Every row comes from one small tree of marks. The marks that hang from a mark follow it in brackets, in alphabetical order. Every link used is in the known rows. Which tree was each row made from?
Known rows:
nalu{lelo{bovo fepi} tobim{vepub votefal}}: [-3.10  2.18  0.48  0.69 -0.16 -0.53  0.18 -0.81 -1.34 -0.16  2.32 -2.93
 -0.07 -0.72  1.28 -0.84 -1.01 -2.02  2.81 -3.08 -0.31 -1.40 -4.14 -3.08
  0.39  0.17  1.07]
bovo{lelo{nalu}}: [ 1.12  1.00 -0.11 -1.06  0.75 -0.58  0.94  1.15 -0.94 -0.26 -2.63  3.73
  0.47  0.76 -4.81  0.02 -0.26  2.57 -3.99  2.46 -1.34  1.42  1.41 -1.55
 -1.40 -1.42  2.67]
tobim{nalu{lelo{fepi}} vepub votefal}: [-0.86  2.20  0.81  0.22  0.51 -0.57  2.37 -1.31 -0.21  1.11  0.63  1.38
 -0.43 -0.51  1.44 -0.93 -2.74 -0.50  1.90 -1.42 -1.62 -0.67 -2.61 -1.95
 -1.51 -0.76 -1.24]
votefal{tobim{nalu{lelo{bovo fepi linu}} vepub}}: [ 2.18  0.34  0.99  1.28 -0.96 -0.33  2.27 -2.81  0.56  2.54  2.83 -2.73
 -1.29 -0.19 -0.73 -0.69  0.89 -4.04  3.44 -3.90  2.21 -1.52  0.82  2.21
  1.58  0.74 -2.83]
lepez{lelo{nalu}}: [ 1.54  0.72 -2.72 -1.63  0.30 -0.58  0.10  1.16 -0.39 -0.33 -2.93  2.97
  1.55  2.02 -1.90 -0.05 -1.55  2.61 -4.15  3.34 -0.43  1.04  1.33 -2.03
 -1.31  1.79  0.81]
nalu{lelo{bovo fepi linu}}: [ 0.48 -0.73  3.23  0.65 -0.16  0.92  1.26 -0.05  1.27 -2.57  2.52 -1.74
 -2.76  2.05 -0.05  1.04  4.70 -2.49 -1.66 -0.39  1.95  0.11  1.60  1.14
 -1.24  1.14  2.52]
binobo{tobim{nalu votefal}}: [-0.47  1.60 -0.90 -0.27  1.50 -0.24 -1.22 -0.16 -0.64  0.68 -2.68  2.10
  3.21 -2.42  3.67 -1.68 -4.07  2.77 -0.50  1.35 -0.11  1.01 -3.87 -2.36
  0.03 -1.80 -2.61]
gadu{binobo{tobim}}: [ 0.19  1.03 -1.57 -2.07  1.14 -0.13 -4.48  1.08 -1.69 -2.03 -3.72  3.01
  2.48 -2.42  1.83  1.55 -2.43  4.12 -0.64  2.92  1.43  3.09 -1.38 -2.13
  1.24 -1.00  1.02]
vepub{lelo{bovo fepi linu} tobim{votefal}}: [-2.12 -6.60  2.19  1.61 -1.38  0.54 -2.26  1.21  2.13 -1.15  3.53 -3.31
 -1.68 -0.62  3.04  0.13  2.24 -2.18  1.84 -1.09  1.20 -0.93  1.52  1.42
  1.45  0.49 -0.14]
votefal{tobim{nalu{lelo} vepub}}: [ 2.73  1.14 -0.44 -1.52 -0.05 -1.53  4.06 -2.13 -1.62  2.54 -3.40  2.15
  2.43 -2.17  0.82 -0.50 -4.23  1.11  2.77 -0.40  0.75 -0.07 -0.20 -1.20
  2.21 -1.82 -2.95]
linu{lelo{bovo fepi nalu{tobim{vepub}}}}: [-0.38  2.50 -2.55  0.13 -0.26 -0.63 -0.49 -0.97 -2.06  1.56  3.91 -2.20
  0.08  2.79 -4.03  0.23  0.06 -2.43 -0.18 -2.38 -0.40 -1.45 -2.58 -1.39
 -1.43  0.79  1.03]
vepub{lelo{bovo linu} tobim{votefal}}: [-1.64 -6.46  2.32  0.61 -1.01  0.56 -1.44  1.54  1.27 -1.05  0.12 -2.39
 -0.11 -1.40  3.51 -0.18  1.41  0.37  1.35 -0.24  0.87 -0.72  2.78  2.12
  2.22 -0.59 -1.14]
bovo{lelo{fepi linu nalu{tobim}}}: [ 0.68  3.83  0.58  1.30  0.53  0.10 -0.79  0.55 -0.58  0.58  0.87  0.77
 -0.24  0.66 -4.62  0.61  2.28 -2.17 -1.26  1.02 -1.59  1.19 -1.04  0.51
 -0.65  0.19  2.17]
gadu{binobo{tobim{nalu votefal}}}: [-0.86  2.51 -1.13 -1.02  1.55  0.06 -4.77  1.53 -1.47  0.05 -1.97  1.98
  3.61 -2.40  3.19 -0.54 -4.24  4.40  0.81  0.93 -0.06  2.24 -2.52 -1.99
  1.36 -0.75 -1.85]
vepub{lelo{bovo fepi linu} tobim}: [ 1.19 -6.50  1.25  0.50 -1.35  0.21 -0.62  0.56  1.94 -1.66  3.13 -2.77
 -2.03 -0.80  1.36  1.26  2.85 -2.40  0.40  0.06  2.03 -0.65  2.32  2.10
  0.89  0.66  0.44]
binobo{tobim{vepub votefal}}: [-2.77  0.51 -1.74  0.09  1.14 -0.42 -2.02 -2.21 -1.19  0.55 -4.84  2.40
  1.35 -3.40  3.28 -0.76 -4.08  1.92  1.78  0.57 -0.09  0.63 -4.20 -2.19
  0.15 -2.57 -2.06]
linu{lelo{fepi}}: [ 0.70 -0.64 -0.17 -1.13  0.48 -0.80 -0.56 -0.01  0.36 -2.48  0.32  3.03
 -0.84  3.99  1.24  1.68  0.77  0.01 -3.26  2.05  1.09  1.70 -0.38 -2.49
 -2.07 -0.95  2.76]
lepez{lelo}: [ 2.20 -0.42 -2.61 -1.92  0.43 -0.98 -0.39  0.36  0.37 -2.25 -4.16  3.48
  0.71  1.43  1.66  0.56 -1.53  2.71 -3.97  3.46  0.66  1.47  0.83 -2.53
 -0.39  0.64  0.95]
votefal{tobim}: [ 1.08 -0.92 -0.76 -2.28  0.79 -0.74 -0.57 -0.89 -0.83 -0.41 -5.18  2.95
  1.95 -1.96  3.25 -0.27 -2.33  1.93 -0.74  2.85  3.75  2.62  1.47 -2.13
  2.48 -1.16 -0.15]
vepub{lelo}: [ 1.78 -1.97  0.34 -2.15  0.05 -0.42  2.20  0.92  0.82 -2.31 -3.43  2.90
  0.37 -1.01  2.59  0.95 -1.26  2.96 -1.51  3.40  0.38  1.02  1.21 -1.50
 -0.04 -1.85  1.86]
fepi{lelo{bovo linu nalu{tobim}}}: [ 0.14  1.58 -0.10 -0.54 -0.20  0.51  1.45  1.12 -1.51  0.82  0.66 -1.36
  0.60  0.69 -3.45  0.61  2.57 -0.17 -0.94  0.12 -1.33  0.14  1.27  2.02
  0.94  1.32  2.33]
vepub{lelo{bovo linu} tobim{nalu votefal}}: [ 0.43 -4.81  1.57  0.72 -0.80  0.48 -0.29  1.54  1.16  0.66  1.64 -2.75
  0.65 -1.56  2.99 -1.10  0.18  0.32  1.50 -1.10  0.12 -1.47  2.33  2.84
  2.03 -0.53 -3.41]
lepez{lelo{bovo linu nalu{tobim{vepub}}}}: [ 1.14  2.90 -3.48  0.79 -0.35  0.27 -0.98 -1.11 -1.08  2.05 -0.58 -2.26
  0.37  0.74 -3.55 -0.68  0.71 -1.22 -0.07 -1.23 -0.66 -1.67  0.01  2.25
  0.34  2.52 -2.08]
lepez{lelo{bovo fepi nalu}}: [ 0.87 -0.50 -2.99 -0.19 -0.57 -0.43 -1.23  0.66  0.84 -0.67  3.54 -1.23
 -0.88  3.54 -3.53 -0.54  0.99 -1.00 -4.23  0.22  0.90 -0.33  0.78 -2.18
 -2.12  3.84  2.20]
vepub{lelo{bovo linu nalu}}: [ 0.73 -1.78  1.60  0.04 -0.53  1.46  1.70  1.27  1.29 -0.34  0.68 -1.68
 -0.90  0.74 -2.37 -0.03  3.21  0.16 -1.48  0.63  0.55 -0.74  3.95  3.07
 -0.51  0.74  0.82]

Which tree is each row?
[ 2.84 -1.96 -2.20  0.01 -1.75 -1.61  1.70 -2.29  1.16  2.33  3.24 -2.32
 -0.57 -1.84  0.43 -1.08 -2.49 -2.09  3.56 -3.10  1.93 -1.91  0.06 -0.55
  1.92 -0.10 -2.34] : votefal{tobim{nalu vepub{lelo{bovo fepi}}}}
[-0.02  0.51 -0.40 -0.86  0.38 -0.34  0.09  0.74 -0.35 -0.51  1.54  2.39
 -0.04  4.56 -2.44  1.11  0.74 -0.10 -3.45  1.77 -0.09  1.30  0.17 -2.04
 -2.97  0.17  2.81] : linu{lelo{fepi nalu}}
[-3.47  0.35 -1.33  0.11 -0.37 -0.25 -2.75  1.45 -1.38  1.68 -1.50  0.91
  2.35 -2.79 -1.04  0.40 -4.52  3.95  4.55 -0.53 -2.76 -0.12 -2.16 -1.31
  1.38 -1.01 -0.73] : gadu{binobo{tobim{vepub{lelo{nalu}} votefal}}}
[ 0.72 -0.29 -1.58  1.22 -0.51  0.56 -1.73  0.21  1.68 -0.33  3.32 -1.95
 -2.13  4.08 -3.50 -0.16  3.74 -2.57 -3.62 -0.19  1.07 -0.34  2.29  1.52
 -2.05  4.28  0.94] : lepez{lelo{bovo fepi linu nalu}}
[ 0.40 -0.77  0.71  0.31  0.71  1.50 -1.88 -1.04  1.79 -2.20  1.54 -1.05
 -3.23  0.93  0.97  0.18  4.27 -2.75 -2.62  0.32  3.64  0.96  1.93  1.97
 -1.31  1.46  1.14] : lelo{bovo fepi linu}
[ 2.04  1.56  1.13  0.97 -0.16  0.55  2.99 -2.43  0.94  0.68  3.21 -1.87
 -2.86  0.59 -1.56 -0.04  2.28 -3.61  0.85 -3.01  0.44 -1.84  0.39  2.90
 -1.71  0.62 -1.63] : tobim{nalu{lelo{bovo fepi linu}} vepub}
[ 1.18  0.15  1.35  0.87  0.40  0.06 -1.07 -0.36  1.59 -2.01 -0.42  2.80
 -2.99  1.27 -1.51  1.35  3.26 -1.71 -2.50  1.48  0.19  1.78  1.00  0.96
 -1.33 -0.99  2.47] : bovo{lelo{fepi linu}}
[ 0.22  0.13  0.73 -1.24  0.27  0.60  2.54  0.60 -0.33  0.30 -2.50  3.27
 -0.41  1.18 -2.97  1.44  2.03  1.24 -1.89  2.63 -1.79  1.53  3.22  2.12
 -0.59  0.16  2.44] : fepi{lelo{linu nalu}}
[ 0.47 -1.70 -0.29 -0.69 -0.12 -0.56 -1.09  0.24  0.62 -2.76  3.26 -0.22
 -1.77  4.82  0.26  0.95  2.38 -1.02 -3.92 -0.27  2.10  0.33  0.44 -1.78
 -2.03  0.14  3.12] : linu{lelo{bovo fepi}}
[-0.26  0.24 -0.78  0.25 -0.22 -0.65  1.48 -1.10  1.40  1.36  0.95  1.06
 -1.01 -1.69  2.39 -0.91 -3.29 -0.27  3.03 -0.97 -1.73 -1.12 -2.00 -1.23
 -0.98 -1.19 -1.89] : tobim{nalu vepub{lelo{fepi}} votefal}
[-2.61 -0.25 -0.22 -0.29 -0.10  0.00  1.70 -0.02 -0.19  1.82 -2.68  1.82
  0.51 -1.68 -0.40 -0.85 -2.92  2.20  2.15  0.50 -2.24 -0.99  0.16 -0.74
 -0.51 -1.34 -0.63] : tobim{vepub{lelo{nalu}} votefal}
[-0.29 -2.84  3.29  0.59 -0.03  0.51  0.62  1.33 -0.38  0.41  1.11 -2.66
  1.31 -0.40  2.02 -0.94  0.84  0.02  0.60 -1.35  0.19 -1.03  1.67  2.13
  1.62 -0.04 -2.80] : vepub{tobim{nalu{lelo{bovo linu}} votefal}}
[-2.74 -1.38  0.52  2.85 -0.66 -0.13 -1.16 -1.87  1.96  0.42 -0.31  0.03
 -1.52 -2.26  3.03  0.58 -0.69 -1.89  4.76 -1.17 -1.24 -0.72 -3.63  0.69
  0.04 -1.75 -1.74] : binobo{tobim{vepub{lelo{fepi linu}} votefal}}
[-0.01 -1.02  0.40 -0.81 -0.27  0.93  1.91  0.74 -0.07  0.18  0.53  0.13
 -1.26  1.91 -3.97  0.74  3.66  0.35 -2.37  0.36 -0.70  0.18  3.99  2.79
 -0.59  1.24  2.66] : fepi{lelo{bovo linu nalu}}
[ 2.46  2.07 -0.87 -0.71  0.43 -1.44  3.72 -1.86 -1.68  1.32 -2.79  2.23
  2.37 -2.84  0.18  0.34 -4.38  1.81  1.51 -0.07 -1.67 -0.61 -4.03 -1.56
 -0.22 -2.67 -2.47] : binobo{tobim{nalu{lelo} vepub}}
[-3.45  2.08 -0.64  0.89 -0.28  0.64  0.24 -0.50 -1.75  2.81  0.27 -1.99
 -0.15 -0.39 -2.73 -0.76  0.72 -0.89  2.86 -2.69 -2.77 -1.41 -0.43  2.14
  1.22  0.49 -0.14] : fepi{lelo{bovo linu nalu{tobim{vepub votefal}}}}
[-0.36  0.88  3.66  0.65  0.49  1.10  1.79  0.79  0.64 -0.26  0.84 -1.97
 -0.02  1.28  1.51 -1.49  2.00  0.28 -0.70 -1.57  0.13 -0.63  1.64  2.01
 -0.18  0.17 -1.35] : tobim{nalu{lelo{bovo linu}} votefal}
[ 3.39  0.32 -1.71 -1.80  0.01 -0.83  3.85 -1.29  0.50  0.93 -2.89  2.69
  0.28 -2.53  1.07 -0.01 -3.63  2.11  1.17  0.98 -1.19 -0.94  0.01  0.18
 -0.39 -2.33 -2.19] : tobim{nalu vepub{lelo}}
[-1.67 -6.74  0.85 -0.70 -1.07 -0.43 -0.91  2.14  0.23 -1.38  0.31 -1.77
  1.07 -1.87  3.46 -0.58 -1.30  2.12  0.58  0.24  0.85 -0.81  1.46 -1.51
  2.09 -1.04  0.07] : vepub{lelo{bovo} tobim{votefal}}
[-0.09  1.47 -2.91 -1.56  0.90 -0.34 -3.98 -1.14 -2.24 -0.40 -4.47  3.09
  1.50 -3.61  0.90  1.49 -3.54  3.24  1.65  1.12  0.80  1.87 -2.11 -1.08
  0.94 -1.54 -0.69] : gadu{binobo{tobim{vepub}}}
[ 0.64  2.94 -3.64  1.78 -0.57  0.15 -1.82 -1.57 -0.12  1.92  2.75 -3.21
 -1.14  1.49 -3.89 -0.34  1.56 -3.99  0.32 -2.09 -0.48 -1.82 -1.15  1.44
 -0.60  3.61 -1.13] : lepez{lelo{bovo fepi linu nalu{tobim{vepub}}}}
[-2.76  1.51  1.91  0.29  0.13 -0.26 -0.26  1.25 -0.74 -1.74  3.16 -3.18
  0.83  0.44  2.32 -0.93  0.27 -1.03  0.38 -1.45  0.38  0.01 -3.19 -3.83
  0.63  0.79  2.76] : nalu{lelo{bovo fepi} tobim{votefal}}
[ 0.53  1.19  1.32  1.29  0.54  0.51 -0.34  0.11  0.90 -0.03  0.69  2.18
 -2.20  1.90 -5.27  0.85  3.36 -1.74 -2.67  1.29 -0.87  1.32  1.60  1.38
 -2.16  0.01  2.50] : bovo{lelo{fepi linu nalu}}
[-0.63  0.86 -1.87 -0.27 -0.22 -0.81 -2.13  0.55 -0.74  1.52 -1.32  1.13
  2.46 -3.67  2.26  0.12 -5.65  3.93  4.91 -1.21 -2.50 -0.31 -3.07 -1.04
  1.89 -2.04 -2.92] : gadu{binobo{tobim{nalu vepub{lelo} votefal}}}
[-2.58  0.07  1.31  1.15  0.00  1.13  1.19 -0.49  0.83  2.02 -2.80  1.15
 -0.75 -1.15 -0.56 -0.50 -0.27  0.44  2.71  0.14 -2.04 -0.98  1.58  2.74
 -0.51 -1.02 -1.84] : tobim{vepub{lelo{linu nalu}} votefal}
[-2.40  1.82  3.48  0.78  0.37  1.05  0.01  1.30 -0.74 -1.24 -0.35 -2.92
  1.11  0.35  2.57 -0.65  2.14 -0.23  0.59 -0.89  0.21 -0.05 -0.48  0.29
  1.67 -0.02  0.60] : nalu{lelo{bovo linu} tobim{votefal}}
[ 3.18  2.00  2.79 -1.00  0.82  0.70  3.87  0.20  0.18 -0.59 -2.47  2.16
  0.60  0.41  0.93  0.57  0.99  0.96 -1.44  1.86 -0.13  0.83  1.58  2.04
 -0.51 -0.84 -1.04] : tobim{nalu{lelo{linu}}}
[-2.78  1.78  3.28  1.63  0.21  0.87 -0.86  0.79  0.24 -1.37  3.07 -3.85
 -0.38  0.98  2.12 -0.45  2.99 -2.89  1.07 -1.70  0.53 -0.15 -1.80 -0.32
  0.70  1.13  1.57] : nalu{lelo{bovo fepi linu} tobim{votefal}}
[ 0.95  2.29 -2.14  1.32 -0.44  0.38 -2.32  0.50  0.41  0.30  3.57 -3.36
 -0.03  2.68 -2.98 -0.31  2.61 -3.10 -2.02 -0.46  0.36 -0.32 -0.38  0.64
 -0.43  4.24  0.64] : lepez{lelo{bovo fepi linu nalu{tobim}}}
